Each row was made from one small tree. The marks that hang from a mark follow it in brackets, in the order of their numbers. Every link used is in the known rows. Write each row's tree.
Known rows:
k_379{k_101{k_224{k_119} k_953}}: [-1.57  0.45 -3.31  2.20 -0.42  0.85  1.74 -1.81  1.32  2.17 -0.15  2.14
  0.84 -0.58  0.77 -0.64  0.18 -0.88  0.48 -1.95 -1.26  0.47  2.17 -0.12]
k_101{k_224{k_119 k_447} k_379 k_953}: [-1.93 -0.32 -0.11  1.07 -0.16  0.66  1.20 -2.58  0.67  2.71 -2.08  0.62
 -0.34  0.56  0.24 -1.87  1.32 -0.54  0.80 -2.55  0.32  0.47  4.00 -1.40]
k_101{k_224{k_119} k_379 k_953}: [-1.51  0.30 -0.80  2.01 -1.09  0.75  1.56 -2.74  0.99  4.04 -2.03  2.03
  0.21  0.26  0.03 -0.33 -0.48 -0.40  0.87 -0.83  0.31 -0.70  3.03 -1.01]
k_379{k_101{k_224{k_119 k_447} k_953}}: [-1.96 -0.28 -2.52  1.28  0.47  0.74  1.18 -1.62  0.87  0.77 -0.02  0.75
  0.17 -0.08  0.91 -1.92  1.75 -0.66  0.47 -3.57 -1.18  1.42  2.78 -0.39]
k_379{k_101{k_224{k_447} k_953}}: [-2.54 -1.01 -1.57  0.45 -0.18 -0.44  0.61 -0.15  1.32 -0.80  1.50  0.33
 -0.83 -0.82  0.72 -1.45  0.85 -0.33  0.85 -2.92 -1.07 -0.06  1.12  0.37]
k_904{k_119 k_143}: [-2.13  2.09  0.27  2.09 -2.65 -0.46  2.29  2.23  2.19  1.34  3.29  0.22
 -2.71  3.14  1.22  2.93 -4.81 -0.67  0.45 -0.32  0.81 -1.04  0.23 -0.60]
k_953{k_101{k_224{k_447} k_379}}: [-1.39  0.47 -1.37 -0.80 -1.37 -1.18  3.12  0.03 -0.13 -1.23  0.27  2.13
 -0.19  0.36  0.30 -1.41 -0.26  0.39  1.40 -1.52 -0.53 -3.01 -1.25 -0.57]
k_447{k_188}: [-1.61  2.75 -0.65  0.01 -2.20 -2.36  1.44  2.88  0.86 -2.05  3.48 -2.92
 -3.11  0.03 -0.68  0.12 -2.09 -1.91  1.22  3.75 -0.12 -3.29  1.31  1.90]
k_904{k_143}: [-2.02  2.48  0.68  0.52 -1.63 -0.02  2.38  3.41  1.95 -0.21  2.22 -1.02
 -2.71  1.12  0.90  1.90 -2.82 -0.92  1.63  0.31  0.71 -3.05 -0.17 -0.07]
k_953{k_101{k_224{k_119{k_904}}}}: [-2.18  2.80 -3.09  0.57 -0.93 -0.68  3.47  0.19  0.19  1.75 -2.12  1.77
  1.94  0.94  0.75 -0.63 -1.28 -1.32  2.51 -1.06 -1.39 -1.98  1.86  0.88]
k_953{k_101{k_224{k_447{k_188}} k_379}}: [-0.89  0.61 -1.88 -1.38 -1.44 -2.22  2.89  0.58 -0.87 -1.55  0.81  0.80
 -1.81  0.62 -0.25 -1.99  0.74 -0.25  0.66  0.19 -1.57 -3.94 -0.63  0.85]
k_953{k_101{k_224{k_119 k_447} k_379}}: [-0.57  1.39 -2.50 -0.03 -0.64  0.04  3.75 -1.25 -0.51  0.65 -1.48  2.46
  0.26  0.92  0.47 -1.62  0.56 -0.10  0.66 -2.26 -1.07 -1.38  0.10 -1.17]
k_188{k_447{k_224{k_119{k_904}}}}: [-3.99  1.70  0.62  0.02 -0.97  0.35  2.34  0.15 -0.24  2.18  0.86 -2.40
  0.15  0.38 -0.49  0.86 -1.79 -2.62  1.17 -3.89 -0.17  1.22  4.91  2.22]
k_379{k_101{k_224 k_953}}: [-2.31 -0.40 -2.49  1.42 -1.42 -0.41  1.17 -0.26  1.70  0.54  1.50  1.80
  0.11 -1.24  0.49 -0.31 -0.82 -0.34  1.03 -1.05 -0.93 -1.23  0.56  0.42]
k_953{k_101{k_224}}: [-1.90  2.32 -2.65  0.53 -1.70 -1.18  3.21  1.35 -0.12 -1.04  0.91  1.28
  0.91 -0.42  0.37  0.06 -2.84 -0.75  1.43  1.63 -1.51 -4.15 -1.74  0.58]
k_953{k_101{k_224{k_119{k_904}} k_379}}: [-1.22  1.62 -2.77  0.13 -1.54 -0.71  3.86 -0.88  0.55  3.20 -2.71  4.06
  1.26  1.18  0.37 -0.69 -0.30 -0.26  2.21 -2.34 -0.54 -2.14  1.30  0.15]
k_101{k_224{k_447} k_953}: [-3.34  0.01  0.52  0.55 -0.34 -0.55  0.20  0.12  1.00 -0.21  0.42 -2.33
 -0.64 -0.12  0.35 -1.31 -0.84 -1.00  1.62 -0.79  0.02 -1.07  3.04  0.00]
k_101{k_224{k_447}}: [-2.86  1.59 -0.18  0.60 -0.81 -0.57  0.54  1.25  0.78 -1.32  2.03 -1.79
 -1.15  0.86  0.96 -1.20 -2.23 -1.50  0.54  0.52 -0.57 -1.96  1.47  0.89]
k_953{k_101{k_224{k_119}}}: [-1.23  3.27 -3.70  1.23 -0.73  0.05  3.84 -0.38 -0.47  0.36 -0.61  1.72
  1.86  0.21  0.53 -0.29 -1.76 -1.16  0.77  0.64 -1.75 -2.62  0.12  0.03]
k_188{k_447{k_224{k_119}}}: [-3.15  2.00 -0.02  0.71 -0.65  1.25  2.53 -0.27 -1.11  0.71  2.22 -2.74
  0.11 -0.34 -0.53  1.21 -2.26 -2.40 -0.55 -2.23 -0.47  0.83  3.12  1.19]
k_224{k_101{k_953} k_119{k_904} k_447}: [-3.85  1.66  0.42 -1.59  1.79 -0.44  2.17 -0.76  0.72  0.25 -1.87 -1.98
 -2.17 -0.83  0.00 -3.30  2.41 -0.65  2.21 -4.70  0.88  1.57  6.05 -1.08]
k_447{k_224{k_101{k_379} k_119}}: [-2.08  2.51 -0.30  0.08  1.76  0.69  3.24 -2.59 -0.74  1.20  1.10  2.03
 -1.95 -1.04 -0.89 -0.24 -2.03  1.34 -0.94 -1.87  0.80 -0.85  2.56 -0.13]

Which tree is each row?
[-2.87  3.79 -0.76  0.48  2.38  0.82  2.98 -1.33 -0.88 -0.22  2.08 -0.40
 -1.24 -1.38 -0.38 -0.14 -3.06  0.19 -0.46 -0.77 -0.29 -0.65  3.14  0.60] -> k_447{k_224{k_101 k_119}}
[-1.49  1.36 -3.32  1.29  0.03  0.81  1.91 -0.32  0.53 -0.36  1.61  1.29
 -0.53  1.01  1.56 -1.87  0.18 -1.33 -0.49 -2.04 -1.65  0.35  1.42  0.74] -> k_379{k_101{k_224{k_119 k_447}}}
[-2.84  2.10 -0.12 -0.62  2.05  0.49  2.39 -1.09 -0.09 -0.90 -0.65 -2.15
 -1.92 -1.52 -0.20 -2.78  2.02 -0.41  0.79 -2.81  0.46  1.16  4.26 -2.13] -> k_224{k_101{k_953} k_119 k_447}
[-2.48 -1.43  0.88  0.37 -1.10 -0.66  0.48 -1.17  1.29  1.08 -0.36  0.01
 -1.38 -0.07 -0.02 -1.23 -0.03  0.14  1.36 -1.84  0.70 -0.99  2.52 -0.80] -> k_101{k_224{k_447} k_379 k_953}
[-2.05  2.39 -0.16 -0.66 -0.53 -2.09  1.31  1.76  0.71 -0.53  1.02 -3.66
 -3.37  1.65  0.07 -1.66  1.32 -2.58  2.20 -0.59 -0.20 -0.24  5.43  1.92] -> k_224{k_119{k_904} k_447{k_188}}
[-2.11  2.74 -0.74 -1.03  0.14 -0.49  3.77 -0.47  1.26  1.96 -1.41  2.34
 -2.88  0.41 -0.16 -1.51  0.40 -0.24  1.19 -2.63  1.52 -0.66  3.33 -0.61] -> k_224{k_101{k_379} k_119{k_904}}
[-1.41  3.04 -0.82  0.11 -0.58 -1.22  1.65  1.29  0.00 -1.85  2.07 -3.87
 -3.46  1.05 -0.12 -1.73  0.34 -2.51  0.81  1.13 -0.39 -0.61  3.39  0.93] -> k_224{k_119 k_447{k_188}}
[-2.11 -0.55  0.15  1.04 -1.84 -0.54  0.99 -1.33  1.77  2.38 -0.34  1.71
 -0.45 -0.32 -0.24 -0.08 -1.41  0.19  1.19 -0.30  0.85 -2.25  1.59 -0.37] -> k_101{k_224 k_379 k_953}
[-2.44  1.62 -1.27  2.28 -0.44  0.77  1.23 -1.51  0.67  2.82 -1.09 -0.26
  0.98 -0.07  0.35 -0.27 -1.36 -1.40  1.06 -0.07 -0.31 -0.50  4.00 -0.43] -> k_101{k_224{k_119} k_953}
[-2.62  0.94  0.46  0.01  2.02  0.83  2.73 -3.74 -0.61  2.47 -0.43  1.49
 -1.50 -2.25 -1.37 -0.40 -0.52  1.95  0.17 -3.61  0.93  0.17  3.79 -1.10] -> k_447{k_224{k_101{k_379 k_953} k_119}}
[-1.99 -1.03 -1.90 -0.09 -0.42 -1.60  0.47  0.18  0.71 -1.16  2.25 -0.92
 -2.29 -0.38  0.26 -1.96  1.77 -0.87  0.58 -1.15 -1.77 -0.98  2.35  1.42] -> k_379{k_101{k_224{k_447{k_188}} k_953}}
[-3.02  3.12  0.00 -1.21  1.37 -1.61  2.11  0.50 -1.32 -2.20  4.08 -2.24
 -3.46 -1.54 -1.03 -0.09 -3.29  0.14 -0.52  1.79 -0.59 -3.22  2.59  2.39] -> k_447{k_188 k_224{k_101}}
[-2.17  4.06 -0.90 -0.22  2.30 -0.29  2.75 -1.02 -1.71 -0.56  2.50 -1.71
 -2.70 -0.92 -0.90 -0.76 -2.06 -0.38 -0.94  0.80 -0.83 -1.40  4.01  1.93] -> k_447{k_188 k_224{k_101 k_119}}
[-1.35  1.16 -0.61  1.23 -0.50  0.67  1.90 -1.38  0.70  1.44 -0.34  1.00
 -1.05  1.91  0.55 -1.68 -0.50 -1.09 -0.14 -1.18 -0.07 -0.56  2.45 -0.26] -> k_101{k_224{k_119 k_447} k_379}
[-4.37  1.78  0.79 -0.34  2.46  0.09  1.98 -2.27  0.17  2.16 -0.90 -0.67
 -0.47 -1.95 -0.74 -0.75 -0.92  0.80  2.16 -4.25  0.46  0.78  6.18  0.74] -> k_447{k_224{k_101{k_953} k_119{k_904}}}
[-3.14  3.49 -0.52 -1.02  2.25 -1.25  2.34 -0.66 -1.00  0.39  1.31 -1.63
 -2.63 -0.36 -0.65 -0.90 -1.52 -0.48  0.51 -1.02 -0.67 -1.10  5.73  2.84] -> k_447{k_188 k_224{k_101 k_119{k_904}}}
[-1.98  0.50 -2.41  0.63 -0.79 -0.52  1.16  1.14  1.19 -1.96  3.12  0.76
 -1.35  0.55  1.27 -1.23 -0.76 -0.79 -0.15 -1.50 -1.30 -1.13 -0.20  1.15] -> k_379{k_101{k_224{k_447}}}
[-3.19  0.14  1.46 -0.69  1.21 -0.43  1.96 -2.37 -0.08  0.84  1.01  1.14
 -2.15 -2.70 -1.72 -0.07 -1.72  2.45  0.71 -2.59  1.36 -1.34  2.38 -0.35] -> k_447{k_224{k_101{k_379 k_953}}}
[-2.80  2.20 -0.34 -0.39  2.55 -0.23  2.15 -2.49 -1.47  0.71  0.90 -2.34
 -2.22 -2.04 -1.40 -0.62 -0.59  0.19 -0.02 -0.55 -0.84 -0.63  5.10  0.97] -> k_447{k_188 k_224{k_101{k_953} k_119}}
[-3.09  3.06  0.99 -2.13  2.13  0.60  3.77  1.93  0.52  0.29 -0.84 -0.99
 -3.22  1.90  1.52 -1.78  1.07 -0.74  0.90 -4.75  0.49 -0.10  4.02 -0.81] -> k_224{k_101 k_119{k_904{k_143}} k_447}
[-3.24  2.17  0.71 -1.02  1.50  0.66  3.59  0.26  1.26  3.06 -2.57 -0.10
 -2.02  0.42  0.81 -0.52  0.82 -0.32  1.89 -4.80  1.13 -0.18  4.81 -1.49] -> k_224{k_101{k_953} k_119{k_904{k_143}}}
[-1.65  2.54 -1.51  0.74  0.14 -0.50  1.14  0.00 -0.63 -0.35  1.24 -2.54
 -1.68  1.82  0.70 -1.93 -0.53 -2.58 -0.34  1.56 -1.66 -1.11  3.99  1.83] -> k_101{k_224{k_119 k_447{k_188}}}
[-3.96 -0.57  1.63 -1.86  0.40  0.23  2.91 -2.03 -0.91  1.11  0.65 -0.23
 -1.63 -2.84 -1.78 -0.14  0.06  0.64 -0.96 -5.04  1.02 -0.08  2.44 -0.53] -> k_188{k_447{k_224{k_101{k_379 k_953}}}}
[-1.78  3.02 -0.76  1.20 -0.17 -0.62  1.41 -0.58 -0.68  0.15  3.02 -2.78
 -1.91 -0.12 -0.85  0.97 -2.95 -1.35  0.47  1.76 -0.77 -1.62  3.77  2.55] -> k_447{k_188 k_224{k_119}}
[-2.81  1.77  0.15 -0.77  0.89  1.46  4.32 -2.19 -1.70  1.47  0.70  0.63
 -1.41 -0.83 -0.94 -0.35 -0.63 -0.53 -2.34 -4.24  0.14  0.67  2.80 -0.18] -> k_188{k_447{k_224{k_101{k_379} k_119}}}
[-2.08  1.66  0.37 -1.78  0.30 -0.92  2.71  0.72  0.68 -2.17  1.63  0.26
 -4.08 -0.35 -0.31 -2.34  0.37  0.52 -0.12 -1.73  1.38 -1.37  0.63 -1.27] -> k_224{k_101{k_379} k_447}
[-1.07  2.67 -3.17 -0.20  0.06 -1.27  3.28  0.08 -1.68 -1.33  0.11 -1.38
 -0.51  1.04  0.44 -2.26  0.58 -1.84  0.30  0.73 -2.73 -2.18  1.79  0.93] -> k_953{k_101{k_224{k_119 k_447{k_188}}}}
[-2.65  3.32 -0.50 -2.13  1.68 -1.81  2.61  1.01 -0.20 -1.31  0.23 -2.89
 -3.97  0.68  0.00 -3.37  1.96 -1.76  0.75 -1.39 -0.09 -0.09  5.78  1.14] -> k_224{k_101 k_119{k_904} k_447{k_188}}
[-0.89  1.34 -1.03  0.63 -0.75 -0.49  1.57 -1.00 -0.13  0.95  0.30 -0.31
 -2.62  2.19  0.17 -2.18  0.37 -1.64 -0.68  0.24 -0.75 -1.49  3.66  0.95] -> k_101{k_224{k_119 k_447{k_188}} k_379}
[-2.27  1.64 -1.89 -0.57 -0.78 -1.31  2.69  1.58 -0.38 -2.50  0.89 -0.10
  0.28 -0.03  0.76 -1.21 -1.33 -0.55  1.42 -0.36 -1.62 -2.97 -0.63  0.16] -> k_953{k_101{k_224{k_447}}}
[-2.52 -0.18 -0.39  1.06 -1.25 -0.15  1.24 -2.14  1.85  5.10 -3.27  2.26
  0.33  0.76  0.01 -0.66  0.03 -0.65  2.55 -2.95  0.79 -0.42  4.93 -0.06] -> k_101{k_224{k_119{k_904}} k_379 k_953}
[-1.74  1.50 -0.69 -0.28  0.73  0.26  3.27 -2.38  0.70  2.02 -1.54  1.57
 -1.99 -1.62 -0.81 -1.65  1.26  0.62  0.68 -2.44  1.54 -0.05  2.85 -2.38] -> k_224{k_101{k_379 k_953} k_119}
[-1.00  1.18 -2.46  0.29 -2.17 -1.14  3.41  0.11  0.26  0.41  0.00  3.66
  0.43 -0.09  0.11 -0.02 -1.74  0.35  0.96  0.21 -0.71 -4.32 -2.30 -0.17] -> k_953{k_101{k_224 k_379}}
[-0.38  2.11 -3.47  0.85 -1.49  0.07  4.25 -1.49 -0.22  1.97 -1.65  3.99
  1.15  0.57  0.18 -0.44 -0.88 -0.13  0.64 -0.35 -0.90 -2.70 -0.39 -0.74] -> k_953{k_101{k_224{k_119} k_379}}
[-2.58 -0.07 -2.85  1.45 -0.66 -0.02  1.53 -1.50  2.00  3.46 -1.33  2.41
  0.86  0.02  0.93 -0.73  0.78 -0.91  1.96 -3.53 -0.80  0.61  3.93  0.89] -> k_379{k_101{k_224{k_119{k_904}} k_953}}
[-2.61  1.09 -0.11 -0.97  0.54 -0.50  3.02 -2.06  1.38  3.12 -2.90  1.74
 -1.99 -0.88 -0.68 -1.86  1.85  0.48  2.05 -3.95  1.80  0.27  4.56 -1.71] -> k_224{k_101{k_379 k_953} k_119{k_904}}
